Each row was made from one small tree. Brackets hold a mark, then the marks that hang from it, in alphabetical order. Every link used is in the known rows. Write each row's tree.
Known rows
(rame (suge bukof monip)): .02 .02 -.29 .25 -.06 -.04 .02 .20 -.31 -.15 -.03 .12 .14 .52 .15 .04 -.20 -.02 .40 -.28 -.06 -.07
(bukof (suge (monip fivofin))): -.14 -.17 -.13 .31 .02 .03 .06 .11 -.21 -.03 -.01 .12 -.06 .31 .25 .00 -.18 -.02 .05 .06 -.29 .19
(bukof febog (suge (monip fivofin) rame)): -.07 -.14 -.19 .33 .14 .12 .51 -.12 -.17 -.16 -.13 .21 -.44 .23 .07 .51 -.66 -.07 -.19 .07 -.31 .18
(bukof febog (suge (monip (fivofin lopuf)) rame)): -.11 -.20 -.11 .34 .11 .14 .47 -.11 -.25 -.23 -.07 .25 -.43 .13 .09 .51 -.60 -.09 -.21 .06 -.41 .24
(monip (fivofin lopuf) (suge (bukof febog) rame)): -.29 -.12 .32 .53 -.45 .60 .45 -.36 -.08 -.48 -.17 .19 -.19 .57 .18 .37 -.29 .17 -.10 -.40 -.75 -.09
(febog (bukof (suge (monip (fivofin lopuf)))) rame): .27 .16 -.07 .18 -.27 -.17 -.23 .01 -.28 .14 .13 -.02 -.46 .44 -.36 -.05 -.36 -.22 -.29 -.45 -.53 .42
(febog bukof): .28 .12 -.14 -.09 -.12 -.04 -.19 -.01 .08 .04 .09 .04 -.21 .12 -.35 .00 -.18 -.08 -.14 -.16 -.17 .15
(fivofin (lopuf timeg)): -.08 -.08 .54 .16 -.01 .07 -.23 -.16 -.24 -.38 .12 .07 .07 -.26 .04 .04 .23 .05 .03 .12 -.27 .30
(bukof (febog rame) suge): .00 .14 .02 .31 .26 .05 .00 .03 -.25 .05 -.28 .17 -.47 .00 -.36 .28 -.36 -.25 -.27 -.04 -.21 .24
(bukof febog suge): -.07 .00 -.02 .28 .35 .17 .04 .06 -.16 -.08 -.26 .30 -.32 -.13 -.21 .31 -.31 -.20 -.14 .19 -.16 .19
(monip (suge rame)): .07 .11 .12 .20 -.07 .18 .33 -.13 .05 -.16 -.21 .16 .01 .37 .19 .18 -.19 .15 -.01 -.21 -.17 -.45
(febog bukof (rame (suge monip))): .44 .30 -.20 -.01 -.17 -.30 -.15 .09 -.27 .25 .18 -.06 -.27 .56 -.45 -.02 -.45 -.18 -.04 -.64 -.15 .14
(lopuf fivofin timeg): .04 .11 .55 .15 .13 -.08 -.36 -.10 -.19 -.20 .07 -.23 .21 .39 -.13 -.08 .09 .31 .01 .37 .01 .20
(bukof (febog (rame (suge (monip (fivofin lopuf)))))): -.03 -.01 .07 .13 .05 .01 .34 -.08 -.23 .04 .08 .03 -.28 .16 -.33 .30 -.50 -.19 -.08 -.31 -.17 .25
(febog bukof rame): .39 .34 -.06 -.05 -.26 -.20 -.24 -.05 -.05 .24 .07 -.15 -.43 .31 -.56 -.07 -.29 -.17 -.31 -.48 -.23 .23
(rame (suge (bukof febog) (monip fivofin))): -.10 -.08 -.24 .31 -.08 .12 .24 .08 -.26 -.16 -.01 .11 .02 .59 .04 .21 -.41 -.02 .34 -.32 -.15 .05
(monip fivofin): -.20 -.15 .13 .12 -.27 .24 .18 -.18 .00 .01 .13 -.11 -.06 .30 .09 .06 -.08 .15 -.02 -.15 -.21 .12
(febog (rame (suge bukof monip))): .14 .21 -.14 .21 -.19 -.20 -.05 .11 -.36 .09 -.04 -.12 -.12 .57 -.11 -.03 -.23 -.09 .14 -.51 -.11 .02
(timeg (lopuf fivofin)): -.15 -.06 .53 .16 .20 .05 -.34 .21 -.03 .17 .23 -.08 .04 .10 -.04 -.25 .09 .20 -.18 .15 -.16 .14
(suge (monip fivofin)): -.14 -.27 -.18 .07 -.20 -.05 .43 -.05 .09 .03 .22 -.12 .06 .41 .23 -.04 -.31 .06 .12 -.05 -.17 .21
(bukof (suge monip)): -.03 -.08 -.21 .26 .14 -.08 -.02 .19 -.20 -.03 -.08 .17 -.04 .17 .20 -.03 -.14 -.10 .07 .14 -.19 .13
(monip (fivofin lopuf) (suge (bukof (febog rame)))): -.34 -.08 .40 .56 -.42 .55 .28 -.23 -.06 -.31 -.16 .12 -.11 .56 -.02 .13 -.19 .03 -.04 -.42 -.75 .09
(monip fivofin (suge rame)): -.13 -.04 .25 .33 -.33 .40 .52 -.31 .06 -.16 -.08 .04 -.03 .67 .28 .23 -.26 .30 -.05 -.35 -.38 -.33

Which tree is each row?
-.10 .12 .05 .41 -.06 .34 .18 -.03 .15 -.22 -.39 .19 -.01 .40 -.07 .07 -.17 -.04 .10 -.14 -.33 -.18 => (monip (suge (bukof febog)))
.11 .30 .00 .22 -.17 -.09 -.20 .07 -.39 .07 -.12 -.09 -.17 .45 -.20 .02 -.10 -.07 .05 -.55 -.10 -.05 => (febog (rame (suge bukof)))
-.09 -.05 -.10 .36 .12 .01 .30 .00 -.20 .07 -.11 .07 -.43 .30 -.21 .23 -.59 -.23 -.19 -.07 -.34 .38 => (bukof (febog rame) (suge (monip fivofin)))
.32 .10 -.31 .09 -.09 -.10 -.09 .03 -.11 -.05 .03 .16 -.35 .29 -.12 .13 -.39 -.08 -.18 -.14 -.31 .12 => (febog (bukof (suge monip rame)))
-.22 -.17 -.32 .35 -.45 .11 .23 -.02 .07 -.20 -.04 -.12 -.04 .67 .23 -.07 -.27 .03 .18 -.14 -.43 .25 => (suge bukof (monip fivofin))
-.07 .20 .09 .42 -.11 .29 .16 -.04 .12 -.17 -.41 .13 -.09 .46 -.15 .06 -.21 -.07 .03 -.25 -.34 -.16 => (monip (suge (bukof (febog rame))))
.02 .11 .00 .26 -.29 -.11 -.02 .03 -.43 .02 .07 -.10 -.12 .56 -.06 .00 -.20 -.08 .09 -.58 -.28 .11 => (febog (rame (suge bukof (monip (fivofin lopuf)))))
-.18 -.34 -.06 .08 -.23 -.03 .39 -.07 -.03 -.08 .32 -.05 .08 .28 .27 -.03 -.24 .01 .09 -.06 -.32 .29 => (suge (monip (fivofin lopuf)))
-.11 -.12 -.14 .32 -.21 .08 .08 .10 -.40 -.21 .10 .12 .14 .56 .20 .08 -.19 .02 .37 -.36 -.25 .04 => (rame (suge bukof (monip (fivofin lopuf))))
.01 .04 -.02 .12 .09 .00 .37 -.08 -.13 .11 .02 -.03 -.27 .26 -.35 .28 -.55 -.16 -.07 -.29 -.07 .18 => (bukof (febog (rame (suge (monip fivofin)))))
-.31 -.21 .47 .34 -.30 .44 .29 -.20 -.06 -.21 .07 .16 .13 .38 .21 .03 -.02 .14 .04 -.29 -.55 -.04 => (monip (fivofin lopuf) suge)
-.05 -.14 .10 .18 .00 -.01 .13 .03 -.39 -.13 .26 .07 .23 .41 .20 .10 -.18 .10 .38 -.24 -.07 .06 => (rame (suge (monip (fivofin (lopuf timeg)))))
-.15 -.17 .10 .38 .01 .06 -.03 .04 -.29 -.19 .02 .13 -.03 .23 .26 .01 -.09 .02 .06 .11 -.37 .30 => (bukof (suge (monip (fivofin (lopuf timeg)))))
.00 .00 -.30 .27 .04 .01 .15 .15 -.27 -.16 -.07 .15 .05 .44 .00 .18 -.37 -.08 .36 -.24 -.05 -.01 => (rame (suge (bukof febog) monip))
.37 .34 -.07 .13 -.15 -.16 -.41 .05 -.25 .19 -.04 -.02 -.51 .33 -.50 -.04 -.25 -.21 -.32 -.42 -.35 .25 => (febog (bukof suge) rame)
.25 .05 -.27 .14 -.18 -.03 -.03 -.03 -.11 -.04 .07 .12 -.37 .39 -.09 .15 -.42 -.04 -.19 -.18 -.39 .17 => (febog (bukof (suge (monip fivofin) rame)))
.03 .06 -.06 .29 .27 .17 .21 -.07 -.22 -.19 -.29 .29 -.48 -.06 -.09 .54 -.44 -.10 -.27 .11 -.18 .03 => (bukof febog (suge rame))
-.10 -.08 -.42 .28 -.12 .02 .31 .03 .15 -.22 -.19 .01 -.16 .34 -.03 .09 -.45 -.17 .12 .04 -.28 .26 => (suge (bukof febog) monip)
.22 -.02 -.17 .14 -.20 -.01 -.06 -.04 -.19 -.11 .13 .18 -.37 .29 -.06 .16 -.36 -.06 -.21 -.19 -.48 .24 => (febog (bukof (suge (monip (fivofin lopuf)) rame)))
-.11 -.15 -.11 .41 -.56 .13 .37 -.30 -.13 -.52 -.01 -.09 -.22 .65 .43 .28 -.36 .22 .01 -.21 -.59 .17 => (suge bukof (monip (fivofin (lopuf timeg))) rame)
-.13 -.20 -.25 .36 -.60 .13 .43 -.24 -.14 -.45 .01 -.05 -.24 .63 .44 .26 -.39 .14 -.03 -.26 -.60 .11 => (suge bukof (monip (fivofin lopuf)) rame)
.07 -.04 -.25 .24 .05 -.09 .14 .06 -.26 -.13 -.11 .18 -.20 .24 .33 .19 -.28 .01 -.06 .04 -.21 -.03 => (bukof (suge monip rame))
.06 .16 -.10 .26 -.27 -.12 .00 .04 -.34 .08 .00 -.16 -.13 .67 -.08 .00 -.26 -.04 .11 -.58 -.18 .05 => (febog (rame (suge bukof (monip fivofin))))
.03 .14 -.20 .29 -.22 .23 .23 -.23 -.03 -.38 -.35 .06 -.47 .24 -.04 .49 -.39 .02 -.19 -.15 -.28 -.07 => (suge (bukof febog) rame)
-.07 -.17 -.09 .32 -.11 .03 .19 -.03 -.35 -.20 .02 .17 -.21 .29 .39 .24 -.26 .06 -.10 -.03 -.40 .09 => (bukof (suge (monip (fivofin lopuf)) rame))
-.18 -.10 -.29 .38 -.37 .10 .40 -.11 .08 -.12 -.10 -.16 -.28 .65 -.08 .11 -.56 -.12 .02 -.23 -.46 .39 => (suge (bukof (febog rame)) (monip fivofin))
-.14 -.14 -.15 .33 -.12 .13 .21 .06 -.35 -.23 .06 .15 .02 .50 .06 .21 -.36 -.05 .32 -.33 -.25 .11 => (rame (suge (bukof febog) (monip (fivofin lopuf))))
.43 .37 -.07 -.01 -.17 -.20 -.28 .05 -.32 .23 .12 -.03 -.33 .46 -.54 .03 -.33 -.16 -.11 -.66 -.14 .07 => (febog bukof (rame suge))
-.01 .16 .02 .41 -.14 .35 .34 -.16 .09 -.34 -.43 .20 -.17 .47 .04 .30 -.31 .06 -.04 -.22 -.35 -.35 => (monip (suge (bukof febog) rame))
